Known rows, with every step that occurs:
K > P: [ 43  -5 -14  39  -2  10 -10  23  -9  -9  -2  11 -21  -7  19  41  14  -2
  -3 -34 -12 -22  20  -1 -41 -21  -8 -53  -3  23   1  30  10 -24   8   4
   6 -10  14 -25 -16  16 -21 -13 -21  -5  27  28   2  -6  17 -18   7  30
 -31 -39  15 -14]
P > T: [ 10  38 -25 -10  10  -1 -58  16 -23  -4 -32 -28  14  36  -4   5 -55   1
 -16 -25 -17  66  53  -5 -13 -28  10 -36  12 -34 -22  10  32  51   8  28
  -4  17  -7  -2 -21 -40  -4  17 -38   5 -11  20   6  13   5  14 -55  -4
 -20   2 -11 -21]
J > B: [ 25 -20 -35  -4 -21 -29 -20  23  48   8 -20   0 -18   8  -3  22 -38 -17
  27   2  -6  55  25  26   5 -27  35  -8  11 -13  14  11  22 -17 -39  20
  -5   3  32  38  13 -27  23  -2  45 -38   3  -4  30   2  13 -33  -5  25
 -32  25  23   0]
L > J > B > T > P > Y > A: [ 28 -14  24   8 -62   3  47   7  11  36  28 -21   2 -37 -23 -19  18   4
  29 -10   6   6 -28  36  32  19 -61  49 -27  45 -27 -39 -73 -17  36  22
 -10  -1  -1   2  -2  -2  29  10  90 -32  24  12  28   3 -59  -4 -27   1
  -4  14  12  38]
A > Y > P > T > N: [-37  42 -19 -31  27  17  21 -16 -25 -15  -7 -10  54  41 -23 -32 -17  16
  -1  17  40 -26   3 -29 -25   2   7   6  -7 -47  -9  16   1  16  -5  43
  45  -9 -53 -32 -19   1 -32  27 -50  28 -40  17 -21  59  14  -9 -37  16
  29  14  10 -44]
G > J > B > T > P > K: [ 45 -24   9  -9  22  -9 -16 -26  42  40  -3  -7 -45  -3  -8 -16  38 -41
  10 -31 -24  22 -18  42  21 -59 -23   4   0  42 -41   0 -18   0  12 -22
 -17   3  34  22  -4  35  71 -37  71   0 -13 -10  -7 -66 -36  22  23  10
  -1  -4  -5  18]
N > T > P: [ 20 -38 -27  30  19   6 -45  -5 -19  -3 -33 -56 -14   7 -10 -12 -63  -8
   5 -21 -12   1   2  14  28  23  25   7  22  27  27  -8  12  -9  33   5
  24  -6 -40   5 -54 -30 -15  29 -15  10   0  41  -2  -3  23 -10 -32  11
  39  -5  -2   0]
Y > B > T: [-36  -3  35 -28  24   6  -2  41  15  -8   1  12 -34  -8  34 -17 -37  30
 -17  33 -10  63 -16 -11  18  16  50 -10  25 -21   2  13  -1 -36 -15 -41
  21  13  24  -7 -12 -45  30 -30   4 -20   8 -25   3 -54  10  10  -8  -8
   2 -16  -5  17]
Y > B > T > P > K: [-34 -36  48 -25  38   7   4  27  13 -13  13 -19 -34 -31  22 -32 -14  36
 -31  19   5  22  -9  15  29  27  33 -12  37  11  13 -11 -21 -21  -6 -41
  12  31  -1 -26 -25 -26  18 -36  21   4  19 -18  16 -56  -6  19  23 -19
  14  -7  -4  16]
T > N: [-44  46 -28  -4  -3 -15 -44 -14   6  18 -20  19 -21  11  -7  11 -39  13
  -1 -20  12 -26  10 -41 -20  -5  32  -5  13 -17  36 -18  10   3  19 -13
  17  26  -6   8  19 -18 -40  27 -17  -8 -19  -3  23 -17  69 -16 -37   1
  28 -38 -33 -31]
Y > P > K: [  8  11 -25 -31  16   3 -18 -14   0  -4 -12 -31  -1  -5 -35  35  16  24
 -34  29  37 -19  35   5  -2 -28  21  -5  -9  25 -20   0  24  22   1  -7
 -15  -1  -2 -29  -2  34 -23 -29 -18  -9   2 -18  23  55  16  24  -2   8
  20 -25   7 -83]
T > P > Y: [-16 -44  -9   9   9  26  -6  24 -14   0   1 -11  44 -31 -13 -15  10 -17
  16 -34  19 -55  -7 -20   4  34 -27  10  11   8  49 -20   3  15  41  17
 -27   9 -29 -32  19   5 -43  23  -7  21  24  10  17  23 -20  -4  20   3
  16  19  -7  31]
L > J > B > T > P: [ 37   5  21  12 -53 -25  27  28   5  12  -2 -12 -39 -42 -12 -23  -5  -3
  27 -43  -3  42 -35  37  35   5 -17  33  15  50 -25 -11 -57 -37  17  17
  -1  -3  17  21 -14  -9  20  -1  80 -34  22  16  24 -27 -35  -6 -18   9
 -10  -1   1  28]
A > Y > B > J > P: [ -9  33  25   8   8  -9  60 -16  14 -56  47  53  14   9  16  -3  10   2
  -1  50  14 -14 -30  -5 -19  30  10   7 -14 -39   7  31  -4 -21 -66  -2
  28 -21  12  30   5  -8  -7   2 -43  19 -12 -16 -47  19  22 -11  36 -14
   1  22  25   4]
D > A > Y > P > K: [ 31  15 -32 -20  12   6  40 -29  46 -21  28  26  47  11 -52  30  11  67
 -21  49  33 -56  19  16  19   5 -78  29 -46   5 -10   8  -5   4 -44  -3
  39   1  16 -10  15  -4  -5  -1 -28  15 -23  17   4  50 -13   3 -23   1
  17 -11  77 -42]
G > J > B > T: [ 45  -7  -7 -12  15 -11 -11 -13  39  49 -16  20 -49  15   7  -2  18 -46
  24 -23 -34  56 -24  23   6 -68  -6  14 -12   6 -47  19  -4 -20  -6 -16
 -10  -9  51  33   8  18  80 -29  58 -15 -28 -21 -14 -56 -24  14  -3  21
 -20  -6 -11  29]
P > T > N: [-27  57 -19  -5   8  -1 -59 -13 -23   8 -35 -25   3  42  -6  -9 -65  14
 -17 -33  -5  30  57 -21 -23  -9  32 -41  19 -32   4 -17  20  58  24  14
  17  38 -39   0 -22 -39 -20  24 -25   7 -34  23  20  -4  46   2 -69 -10
  -3 -18 -35 -36]
G > J: [ 37  19 -22  -5  21 -11 -35 -13  19  15 -17  25 -27  30  -8  24  25 -29
   3 -29 -35  15 -19 -17 -10 -66 -18  13 -19  -9 -38  18  26  -1  17 -15
 -19  -8  46  20   5  35  32 -18 -21   7 -28 -28 -21 -30   6  23  -5  11
   4 -29 -19  -6]
J > L: [-12  21 -30 -60 -41 -14 -29   3 -27  15 -21 -30  -8  -6  -6  52  31  24
  20  23 -29  17  37 -41 -17 -50 -10   7  18 -26   4  -6  53  20 -41  -7
 -49 -27  31  14  62  16 -26  25 -40  -5   3 -18   6   6   4  15 -10  10
   0 -28  -3 -29]
A > Y > B > J > G: [-38  14  24   4 -12 -34  52   1  10 -55   7  45  26  10  25   3  15   7
   0  43  12  19 -48  -6  12   3  21  16  -9 -49  14  26 -19 -45 -46   9
  43 -15  12  36  28  -3   1  15 -21  24 -17 -38 -41  23   5 -19  33 -27
  -8  46  41  12]
T > P: [ 10 -23   6  -4  21   7 -15  38  -7 -17 -18 -17  12 -31 -14   4 -22  -2
  18 -50   8 -40 -12 -26  17  16   5   5  36   4  45  -5   7 -15  26  -1
   0   1 -12 -13  -6  -2 -30  20 -15  17  19  11   1 -15   0   1   4  10
  16 -17  -5  15]
K > P > Y: [  8 -22 -28  52  -6  31   6   7 -17  12  19  19  20   1  19  23  44 -18
  -3 -21  -6 -34  35   4 -51   0 -40 -48 -24  29   8  15   5   3  25  19
 -16   1  -3 -47   5  27 -30  -9 -13  -4  36  28  25  27  -8 -19  20  26
 -27  -3   9  13]
A > Y: [-16  22 -34 -15  16  -1  25  11  13 -32  18  42  25   7 -12  -6  -5  -2
  12   6   7   2 -20 -28 -16 -25 -16  11  -7 -45  14  43  -4 -27 -21  34
  23 -15  18   3  23 -19 -33  23 -39  13 -24  -6 -13  36  10  -5  -9  20
  21  25  29  -3]
B > T > P > K: [ -3 -17  22 -22  37  19 -13  18  -8  15   9 -14 -26 -68  -8 -28   5  -1
 -20 -32  19  -9 -10  -5  31 -10 -25 -14  29  35   5  -3 -45 -19  41 -31
   8  13   2 -35  10 -12 -12  -3  31  14   9  10  -2 -37 -25  52   2   4
  14 -27 -11  21]
A > Y > B > T: [-51   5  11 -33  34   9  50  24  17 -27  31  43   6   3  19 -42 -12  23
  -5  44  12  33 -38 -17   3   5   9   9   7 -48   7  32 -24 -52 -39   4
  46  -2  16  -9   0 -35   6  -6 -17   8 -11 -12 -19 -11  -5  -1  -2   6
  23  33  28  20]
T > P > Y > B > J > L: [-44 -37  44  -6 -27  10  20   2 -35 -12  13 -26  41 -26  12 -12  42   8
  18  22   0 -61 -13 -22  19  50  -6  14  17   1  43 -40  12  14   2 -12
 -42  -3 -28 -11  23  22 -29  18 -14  17  30 -12   1   9 -21 -10  54 -29
   5  17 -12  29]

Rows:
[-12  19 -35 -32  26  11  35 -21   5 -28  20   3  32   5 -37  -5  29  15
 -17  41  49 -32   1  -9 -17 -28 -12   8 -20 -12 -10  26  -4  -5 -19  25
  19 -17  -5 -27  10  25 -37   1 -35  18 -16 -15  -5  76   2  13   9  18
  36  22  30 -58] : A > Y > P > K
[-42 -60  12   4  12  28   7  26   2 -17   8 -12  39 -12   3 -23   2   7
   5  -5  11 -39  -9 -10   9  62   6   6  21   3  51 -31   2   9  22   2
 -19  22 -36 -36  -3  -3 -21   3   0  16  35  -6  22  -1 -18 -14  32 -10
  22  30  -5  31] : T > P > Y > B
[ 18  34  51  24  -2 -22  -4 -13  -6 -37  16   8 -11  15  31  19 -18   6
 -26  40 -11  21  17  12 -14  41  48 -25  -1 -19 -16   2  31  27 -47 -29
  -1  -1   2  36 -23 -23  17 -22 -32  -4  -2  -6 -30 -15  31  -7  20 -44
 -41 -13  -9 -12] : Y > B > J > P > T
[  9  27 -12  41   0   9 -35 -13 -36   3 -13 -26 -11  36  17  11 -17   5
 -19 -49 -10 -11  62   2 -56  -5   4 -81   7  12  -7   5   7  29  28  18
  21  22 -42 -35 -54   4 -22  -5 -23   4   3  54   9 -14  27 -20 -28   9
 -27 -42 -11 -25] : K > P > T > N
[ 15   7  -3 -11  10 -11 -19 -31  35  55 -22  27 -50  20  10  -8  10 -34
  20 -23 -24  27 -19   9   3 -58  -2  11  -8   9 -31   3  -9  -9   7 -29
   2   2  39  36   7  22  74 -18  62 -11 -36 -14  -7 -72   3   7  -6  16
  -3 -17 -27  16] : G > J > B > T > N
[-34 -36  53 -28  31  10   6  50   6 -13  -2  -3 -23 -22  35 -34 -30  28
  -5   7   2  21 -29  -9  34  46  44   2  43  -7  21  -8 -18 -44  -2 -38
  22  17   2 -21 -30 -31  24 -20  10  -3  21 -13  -3 -68  -7   4   4  -8
  12 -13  -5  35] : Y > B > T > P
[ -4 -61   3  -1  -2   7   7  27  14  35  -4  -9   5 -35   6 -34 -15 -34
  38 -16  12  20  -2  26  31  14  -7   0  19  15  22  -3 -29 -22   2   3
  -3   6   2  -7  23 -24  25   7  81 -18  21  19  18 -20 -46   0  12  26
 -20  36  10  57] : J > B > T > P > Y
[-13  15 -28 -39  23  20  43  12  -3 -23   4  18  45  14 -26  -6   8   3
  12  31  40 -31 -18 -33 -17  -8   0  25 -14 -38  -1  38   2 -32 -18  27
  34 -35 -10 -22   7  18 -31  17 -52  17 -19  -8 -21  68   1  -4  -8  30
  32  19  33 -32] : A > Y > P
[ 40  28 -18  22 -76 -48  13  20  20   1  -4   5 -32  -6 -18  16 -15   3
  17 -24 -21  61  -8  40   4 -15  -3  28  -6  30 -26 -10 -20 -16 -12  36
 -17  -4  32  46  -5  -3  16  -5  55 -46  16  -2  44   5   0 -26 -26   0
 -17   9   5 -11] : L > J > B
[-62  -3  22   0 -49   1  12 -17 -25   9  21  13  31  -3  24  13  39   3
  -4  70 -14 -10  16 -18 -12  17   3  12 -20 -25  20 -22  34  30 -29 -17
 -48  -2   8  12  54   7 -17   6 -18 -10  11 -37  10  39   5  -8  40 -37
 -23  31 -17   7] : P > Y > B > J > L
[ 25  25 -19 -47 -16 -15 -31 -28  -5  34 -20  -7 -23  32  -3  40  74 -10
  24  -3 -63   8   3 -34 -15 -90 -30  18  -6 -17 -45   0  51  18 -16 -17
 -56 -36  50  27  39  60  23  -5 -28  11 -24 -34 -22 -32 -12  31   7  10
   5 -34 -23 -21] : G > J > L
[ 41  88  -8  36 -30 -15  -2 -29 -22  -4  11  -2 -27  15 -14  17 -12  24
 -16 -40 -17  12  33  24 -36  21 -30  -2  -6  32 -52 -35 -16  65  17  20
 -19   5 -23   4 -27   1 -21   7  -2  -3   0  30  16  -6  15  13 -54 -26
   1 -36 -36 -44] : L > J > P > T > N
[ 32  45  15  55 -15  -5   8 -44 -23   5  37  59  10 -25   2  44  34 -44
 -10  14   9 -57  10  -6 -22  24 -26  -2 -37  10  -4  10  11  36  -4 -22
 -32 -29  16  27  56  15 -24  21 -27   1  -5   1 -34  43  12  12  32 -23
 -46 -11 -19   9] : B > J > P > Y
[-12  26 -23 -36  29  23  30   3 -30 -27  -5 -15  56  40 -21 -21 -12   8
   0  20  32  -2   6 -23 -22  -8  -1   4 -10 -49 -21  35   5   7 -11  46
  29 -24 -38 -26 -20   0 -20  18 -55  25 -26  14 -19  73 -12   4 -26  23
  14  36  24 -38] : A > Y > P > T
[ 46 -27  12 -16  20  -5 -10  -3  31  37 -18   6 -33   4   4 -20  26 -46
  34 -41 -25  19 -33  18  26 -42 -13  15   4  14 -33   8 -13 -23  11 -17
  -3  -5  28  24  -5  26  72 -23  64  -3 -17  -7 -21 -71 -37   7  11  20
 -11  -3  -8  37] : G > J > B > T > P
[ 12 -10  12  24 -57 -12  37  21  -1  20   6  -9  -9 -40 -13 -35  12  -8
  23 -37   2  25 -31  39  29  14 -43  41   2  50 -20 -27 -59 -15  28  27
 -21   0   5   4   1  -1  12   4  86 -32  27  18  40  -7 -41  -6 -10   1
  -8  22  -2  39] : L > J > B > T > P > Y
[-11 -56 -31  38   6  22 -28 -23 -20  12 -19 -46  15  10 -11 -26 -43 -20
   0  -7  -6  -9  10  14  14  33   2  13   6  30  39 -22   5  13  52  21
   6   5 -59 -15 -37 -16 -22  29  -2  14   8  39  12  24   1  -6 -15  -2
  39  24  -8  14] : N > T > P > Y
[-57  -8  18  31 -28  -2  11  -3  -7  -4  25  31  30   2  21   1  13 -11
 -19  52   1   0   1  -6  -6  27  15   5 -21 -19  26  -6  17  15  -8 -15
 -26  13   4  13  28  -7  -7  -3  -9 -14  11 -29  11  36  14 -17  34 -31
 -23  31 -18  16] : P > Y > B > J
[ 13 -20  -4  -3  19   1 -22   2  12 -22   1 -34  -3 -40 -27   6   7   4
 -22 -36  20 -42  10   8  18 -10 -12 -21  32  36  31 -20  -6  10  22  -2
 -19  22  -5 -18   0  12 -39  -4   4  21  19   3  24   0   0  19  20  -6
  22 -20   1 -17] : T > P > K
[-13 -41  31 -20  28  52  11  20 -15  41  20  -8  36 -49  -4 -29  11   1
   8 -13  28 -51 -24 -28  37  24 -60  17 -11  10   7 -11 -49 -25  62 -20
   5  -1 -19 -54  21 -20  -6  24  27   8   4  11 -13  -3 -59  34 -21  11
  10 -11  -3  63] : B > T > P > Y > A
[ 50  -5 -23  -2  -8 -32 -21 -15  48  27 -19  18 -34  38  -1  17   9 -43
  26 -21 -34  42  -6  23   1 -70   2  11 -15  -4 -32  11  22  -2 -16   1
 -21  -6  50  48   4  31  68 -27  41 -16 -19 -22  -5 -35  -4  -8   7  20
 -16   0   2   3] : G > J > B
[-22  41 -13 -31  15  11 -38 -14 -48  10 -41 -52  20  44 -20   3 -38  22
 -13   5  28 -19  49 -29 -16  11  46 -12   5 -17 -20 -13  29  46  24  13
  20  13 -66 -37 -39   3 -18  10 -39   3 -26  18   5  34  27  -3 -56   8
  15 -28 -27 -66] : Y > P > T > N
[ 14  26  45  20  -3 -28  11 -12  11 -36  25  35 -27  -5  30  30  -6   4
 -17  46  -7  -5  -3   7 -12  45  51  -9  -6 -14  -3   5  29  -1 -54 -44
  -2 -12  23  42  -2 -11  10 -25 -28 -12   7 -23 -31 -19  38  -6  34 -33
 -30 -23 -10  -9] : Y > B > J > P
[-29 -67   6  60 -17  -3 -13 -25 -28  -8 -35 -48  23  10  18 -12 -22 -13
  -5  14  -3   8 -12  35  39  51  22  19   1  31  35 -30  -6   7  35   4
  23   1 -65  18 -28  -4   3  35  18  22   6  14 -14  18  -4 -13  14 -32
  17  43   4  28] : N > T > P > Y > B > J > G
[ 15  27  43  25  -7 -28   7 -32  18 -36  35  26 -32  -5  22  37  10  14
 -43  51  -5  -3  14  27  -9  28  44 -26  -6  14  -5  -1  17  24 -53 -49
 -13   7  26  40   0   2   5 -36 -16  -6   5 -29 -15 -11  46   5  43 -50
 -28 -20  -8 -30] : Y > B > J > P > K
[-18 -36  -5  46 -10  26  22  16  -3  -4  17  12  16  13  38  13  31  11
 -15  15 -12 -14  27  12 -46  25 -11 -50 -17  18  16   1   2   0   7   9
 -10  14 -10 -43 -20  20  -8 -31 -13 -12  43  11  30   6   3 -34  36   4
 -28   0   8   9] : K > P > Y > B
